What can hang from each mark:
W: F X
P: J K L X
K: P W
F: P W
L: W
J: P W

(in the rows, 128 means zero)
Known rows, with every way that one mark hangs from another:
P[K[W[F X]] L]: [117  84  72 139 134 109 202  94 125 123 128 118  99 128 178  52 125 102
 128 100 111]
P[L]: [126 124 104 138 121 160 150 126 106 120 133 122 120  97 154 103 118 126
 119 110 110]
K[P[L] W[F]]: [106  60 114 131 137  58 192  96 135 116 137 103 117  84 173  62 103  93
 114 102 105]
P[K[W[F]] L X]: [108  88  93 134 134 105 186 114 128 132 132 107  96 131 176  57 118 105
 123  98 126]
P[K]: [136 151 105 141 128 111 155  93 115 138 139 101 117 106 178 104 132 112
 134  75 113]
F[P[K L] W[X]]: [127 153  14 142 121  89 187 118 140 112 138 101  76 118 171  31 143 119
 123 112 139]
K[W]: [122 107 106 141 123 103 158  87 115 115 136  91 118  98 149 102 129 110
 117  93 118]
F[P[J L]]: [123 116 103 141 135 111 157 137 120 117 133 115  98  91 186  71 130 120
 100 111 107]
J[P W[X]]: [157 117  80 149  95 131 165  99 166  82 137 126  71 150 100  84 137 126
 148 125 119]
L[W]: [145 132  93 150 117 132 156  96 113 126 147 110 107 136 143 106 122 120
 131 115 104]
F[W[X]]: [133 151  65 155 116 152 159 101 141 107 146 114  99 136 133  94 141 132
 129 126 155]
J[P[L] W[F X]]: [144  76  80 143 108 154 195 121 172  87 134 143  73 151 132  53 117 118
 153 140 109]
P[J K]: [132 134 127 142 140  96 151  89 116 143 136 119 105 116 201  91 140 112
 116  75 103]
J[W]: [141 119 101 143 110 140 153  85 139 112 137 107 108 124 138 100 126 117
 136 105 117]
P[J]: [130 124 141 148 134 134 141 106 120 126 139 122 113 112 176 112 135 123
 112  99 111]
L[W[F[P] X]]: [143 119  71 165 126 132 195 117 147 109 153 104  95 157 157  78 130 114
 148 141 124]
F[P[K L[W]]]: [138 135  44 137 123  70 181 112 112 130 139  96  84 115 182  44 123 108
 126 102  86]
J[P[K X]]: [141 153 101 141 114 100 151 125 147 117 143 109  80 135 136  99 137 126
 141  92 127]
F[P[J L] W[X]]: [122 126  50 150 128 110 172 130 145 100 137 124  71 124 167  40 145 131
 102 137 138]
K[W[F[P] X]]: [122  96  83 155 132 103 199 108 151  99 142  86 104 120 161  73 138 101
 135 119 140]
P[K[W] L]: [116 103  77 126 127  73 175  90 100 131 125 101 103  93 177  62 122 104
 112  77  95]
J[P[L X] W]: [139 106  79 135  93 138 153 137 159  88 132 129  62 147  99  72 121 134
 133 131 121]
F[P[J[W]]]: [137 106 104 146 123  96 160  99 154 108 138 101  86 121 172  66 140 111
 119 106 112]
L[W[F X]]: [145 112  90 164 123 166 185 101 137 118 150 125 105 170 146  99 123 120
 148 138 120]

Rows:
[130 107 121 147 117  74 140  95 164 105 140 123  80 152 121  86 132 125
 108 114 128]  K[P[J[W] X]]
[141  95 118 147 109 137 175 123 186  97 146 116  76 164 129  83 123 118
 159 128 136]  J[P[X] W[F]]
[133 102  53 132 112  67 185 101 131 101 125 120  65 117 138  47 134 113
 123  96  97]  J[P[K[W[X]] L]]
[114  78  92 141 129  50 167  95 127 101 127 135  85 113 135  60 131 118
  84 113 103]  K[P[J L] W[X]]
[127 147 122 148 133 113 137 113 127 138 139 122  91 145 168 100 144 127
 113  90 129]  P[J K X]
[144 109  98 155 114 146 151  85 148 103 133 138  84 160 134  88 144 129
 121 121 118]  P[J[W[X]]]
[135 124 103 144 120 104 144  88 148 127 135 123  72 167 157  73 143 122
 120  94 123]  P[J[W] K X]
[135  80  94 157 133 156 185 117 128 122 139 157  85 174 171  63 121 125
 120 147  98]  P[J L[W[F X]]]
[111  88  94 128 125  47 169  94 117 110 132 102 110  74 141  71 112 104
  98  97 101]  K[P[L] W]
[119 131  85 139 122  81 155  92 123 126 136  91  95 130 145  92 138 114
 120  81 133]  P[K[W] X]
[108  84 124 152 144  84 177 125 156 113 144  91  89 131 181  63 138 107
 113 115 145]  K[W[F[P[J X]]]]
[103  43 135 133 149  43 187  96 136 121 134 122 104  93 195  49 109  93
  95 102  94]  K[P[J L] W[F]]
[127  94  77 122 120  45 183  99 122 114 127 105  77  91 168  46 123 103
 121  80  85]  J[P[K[W] L]]
[123 118  33 139 122  62 188 104 121 108 126  95  82 103 158  37 140 109
 114  97 111]  F[P[K[W[X]] L]]
[133 157  46 156 117 118 170 116 154  97 148  92  89 120 142  74 148 127
 130 128 160]  F[P W[X]]
[153 121  89 133 107  74 169  81 157 112 137 105  74 125 156  64 130 105
 149  82  96]  J[P[K] W]
[131 151  54 152 134  65 175  99 153 118 143 103  70 133 192  39 159 118
 117 101 140]  F[P[J K] W[X]]
[130 133  53 147 123  54 183  90 131 109 134  79  89 113 155  61 149 104
 125  88 125]  F[P[K[W[X]]]]
[115 114 123 141 129  95 138 136 134 115 137 139  91 121 135  88 123 132
  91 118 121]  K[P[J L X]]
[125 144 104 150 137 109 180 132 152 131 149  85 103 131 187  81 134 108
 146  99 148]  W[F[P[K X]]]
[144 141  18 149 115  92 186 118 119 118 137 111  73 142 154  43 134 119
 128 120  98]  F[P[K L[W[X]]]]
[119 103 126 136 135  75 151 113 123 120 134 134 106  93 168  82 117 117
  92 105  96]  K[P[J L]]
